Each row comes from the steps of one walk. Every step used is in the known rows, and no mark comes twice. Write the walk behind each row, first mark first.
Known rows
D, W, L: -.05 -.05 -.02 .12 -.12 .23 .06 .19 -.22 .18 .02 .07 .04 .17 .05 -.39
 -.19 -.14 -.06 .06
L, B: -.21 -.06 .01 -.12 .18 .10 .08 .11 -.17 .61 -.06 -.02 .00 .20 .17 -.25
 -.02 -.01 .26 .29
B, Y, D, W: .00 -.04 .00 .03 -.18 .37 -.02 -.02 -.27 -.08 .17 -.12 .01 -.23 .06 -.16
 -.06 -.68 .18 .05
W, L, V, Y, D: -.08 .21 .13 -.14 -.06 -.03 .10 -.13 .35 -.42 -.33 -.03 .01 .11 .00 .34
 .00 .34 .29 -.16
D, W, L, V: -.02 -.01 .05 .06 .00 .08 .10 .02 -.25 .02 .23 .03 .07 .24 .06 -.16 -.08
 -.02 -.06 .03
V, W, L: -.36 -.21 -.10 .04 -.10 .21 .06 .15 .20 .21 -.02 -.06 .02 .23 .05 .06
 -.13 .06 .00 .07
L, V, W: -.32 -.20 -.04 -.12 .12 .11 .03 -.09 -.01 .30 .63 -.20 -.04 .18 .13 .51
 .00 -.15 .08 .21
L, V: -.19 .13 .05 -.10 .09 .03 .04 -.08 -.10 .24 .33 -.23 .02 .32 .11 .08
 -.06 .00 .20 .19
Y, D, W, L, V: .13 -.23 .12 .06 -.04 .09 .12 -.13 -.27 -.39 .31 .04 .00 .21 .08 -.08
 -.09 -.21 .09 -.14
D, Y, L, B: -.06 -.08 -.05 .02 .15 .12 .17 .04 -.33 .32 .13 -.06 .17 .15 .16 -.41
 .33 -.16 .36 .05
Y, W, L: -.37 -.15 -.01 .23 -.21 .08 .02 .29 .29 -.03 -.22 -.14 .05 .22 .10 -.28
 -.26 .15 .21 .13
D, Y, W: -.41 -.26 -.05 .26 -.16 .06 .00 .22 -.03 .02 .43 -.23 .14 .06 .14 -.18
 .00 -.17 .26 .30
W, L, B, Y, D: -.12 .06 .06 .00 -.06 .14 .11 .07 .13 -.03 -.72 .03 .13 .02 .05 -.42 .11
 .11 .41 -.01
V, W: -.37 -.23 -.11 -.05 .00 .25 -.01 .08 .02 .42 .42 -.17 -.07 .12 .11 .27
 -.14 -.27 .07 .23
W, L, B: -.19 -.02 .02 -.02 .10 .05 .14 .20 .01 .40 -.51 .10 .08 .30 .10 -.45
 -.03 .31 .22 .14
L, B, Y, D, W: .03 -.21 .05 -.05 .05 .28 .04 -.01 -.39 .14 .06 .07 .03 -.27 .12 -.27
 .10 -.56 .27 .14
B, V, Y, L: -.06 .47 -.08 -.24 -.11 .43 -.04 -.10 .06 .07 -.21 -.11 -.05 .03 .03 .17
 .17 -.16 .14 -.11
W, L: -.23 .14 -.02 .08 -.14 .13 .08 .19 .14 .19 -.31 -.08 .06 .35 .03 -.35
 -.18 .21 .14 .06
W, L, B, Y: -.28 .27 .00 .01 -.02 .13 .08 .20 .18 .39 -.80 .02 .19 .06 .03 -.49 .11
 .30 .29 .16
Y, D, W: .08 -.36 .03 .01 -.06 .28 .03 -.04 -.44 -.07 .51 -.03 -.10 .02 .14 -.14
 -.19 -.64 .11 .04
V, L, B, Y: -.34 .24 -.01 .00 -.12 .27 .00 .24 .04 .23 -.61 -.14 .24 .04 .07 -.35
 .06 .10 .35 .13
Y, D, W, L, B: .12 -.43 .08 .03 .06 .14 .16 .05 -.35 .00 -.09 .26 .00 .10 .14 -.43 -.05
 -.23 .14 -.04
B, Y: -.33 .36 -.06 .00 -.15 .26 -.04 .13 .11 .34 -.20 -.28 .09 -.02 .03 -.19
 -.03 -.12 .24 .24
B, V, W, L: -.30 -.12 -.13 -.03 -.14 .38 -.01 .02 .08 .10 .01 -.01 -.02 .27 .04 .04
 .02 -.04 -.14 .01

Write each row's walk
-.15 -.35 -.15 -.08 .12 .37 .08 -.11 -.41 .22 .44 .02 .09 .06 .15 -.03
 .54 -.42 .08 .02 -> D, Y, L, B, V, W
.04 .05 -.04 -.19 .12 .35 .06 -.10 -.33 .35 -.08 .01 -.02 .24 .17 -.33
 .25 -.27 .21 -.01 -> Y, L, B, V
-.45 .15 -.03 .25 -.34 .15 -.04 .31 .47 -.04 -.55 -.22 .17 -.03 .02 -.31
 -.12 .15 .28 .15 -> B, Y, W, L
-.37 -.16 .04 .29 -.12 -.14 .09 .12 .12 -.31 .22 -.17 .24 .23 .09 -.16
 .10 .27 .22 .13 -> D, Y, W, L, V
-.09 .06 -.09 .11 -.08 .23 .11 .03 -.20 .08 .29 -.24 .16 .19 .09 -.30
 .18 -.25 .28 -.02 -> D, Y, L
-.41 .14 .07 -.07 -.01 -.05 -.04 .03 .33 .03 .13 -.22 .00 -.07 .10 .53
 -.05 .16 .28 .24 -> L, V, Y, W
-.21 .27 -.01 -.32 .13 .23 -.02 -.01 -.05 .45 -.31 .12 -.06 -.02 .08 .09
 .23 .09 .13 .20 -> L, B, V, Y
-.28 -.24 .01 .07 -.04 .15 .01 .16 .03 .11 -.36 .11 .04 .21 .15 -.42 .07
 .17 .15 .15 -> Y, W, L, B, V
-.03 .16 .00 -.17 .05 .28 .03 .08 -.21 .25 -.40 .38 .01 -.11 .03 -.17
 .20 .08 -.14 .05 -> D, W, L, B, V, Y
.02 -.01 .02 .13 -.28 .32 .03 .07 -.08 -.30 -.25 -.01 .09 -.13 -.01 -.35
 -.06 -.35 .13 -.10 -> B, Y, D, W, L
-.15 -.15 -.05 -.13 .10 .20 .08 -.17 -.05 .11 .60 -.26 -.03 .20 .14 .47
 .09 -.32 .16 -.04 -> Y, L, V, W
.06 -.16 .09 -.10 .05 .13 .14 .06 -.10 -.05 -.35 .32 -.02 -.17 .06 -.06
 .03 -.01 .16 -.06 -> V, Y, D, W, L, B
.10 -.28 .04 .11 -.17 .23 .10 .04 -.23 -.23 .09 .07 -.02 .13 .07 -.32
 -.21 -.32 .06 -.12 -> Y, D, W, L
-.14 .13 .04 -.16 -.09 .18 .02 -.03 .19 -.10 -.13 -.10 -.10 -.05 .05 .32
 -.11 -.09 .33 .01 -> V, Y, D
-.02 -.21 .02 .04 .10 .13 .13 .20 -.32 .40 -.17 .25 .05 .13 .12 -.50
 -.05 -.03 .02 .13 -> D, W, L, B
-.10 -.29 -.12 -.22 .16 .42 .05 -.12 -.25 .37 .23 .02 -.07 .13 .18 .10
 .31 -.43 .08 .01 -> Y, L, B, V, W
-.38 -.21 -.04 .37 -.24 .02 .06 .29 .14 -.17 .01 -.13 .22 .17 .07 -.39
 -.01 .17 .21 .15 -> D, Y, W, L
-.17 .16 .05 .00 -.01 -.02 .10 .00 .12 .05 -.12 -.12 .10 .43 .05 -.12
 -.07 .32 .16 .03 -> W, L, V
.07 .06 .10 .07 -.14 .17 .07 -.11 -.12 -.42 .01 -.05 .13 -.05 .00 -.12
 .05 -.23 .15 -.12 -> B, Y, D, W, L, V
-.30 -.17 -.14 -.12 -.06 .42 -.07 -.05 -.13 .30 .44 -.13 -.11 .16 .10
 .24 .03 -.38 -.08 .16 -> B, V, W
-.33 -.30 .04 .14 .01 -.02 .10 .29 .16 .20 -.42 .05 .07 .19 .17 -.40
 -.10 .26 .29 .22 -> Y, W, L, B
-.32 -.11 .07 .17 -.09 -.08 .05 .09 .24 -.18 .00 -.17 .09 .28 .11 -.05
 -.15 .28 .22 .12 -> Y, W, L, V
-.37 -.33 .01 .28 -.02 -.08 .12 .30 .03 .06 -.16 .06 .23 .13 .15 -.50
 .15 .26 .31 .23 -> D, Y, W, L, B
-.12 .10 .00 .06 .00 .21 .08 .22 -.18 .41 -.46 .17 .17 -.13 .05 -.56 .08
 -.06 .08 .15 -> D, W, L, B, Y
.02 .00 .05 -.01 -.17 .22 .06 .06 .03 -.32 -.20 .15 -.04 -.12 .00 .07
 -.11 -.13 .07 -.14 -> V, Y, D, W, L
-.25 .42 -.05 -.23 -.10 .33 -.09 -.02 .08 .24 -.14 -.06 -.07 .01 .01 .20
 .06 -.02 .04 .13 -> B, V, Y
-.24 .19 -.07 .00 -.27 .44 -.09 .07 -.14 -.07 -.16 -.20 .08 .37 .06 -.25
 -.07 -.09 .05 -.03 -> B, V, L
-.19 .04 .05 -.01 -.16 .27 .03 .09 .00 -.17 -.55 -.13 .18 .00 .09 -.28
 .06 -.10 .50 -.04 -> V, L, B, Y, D
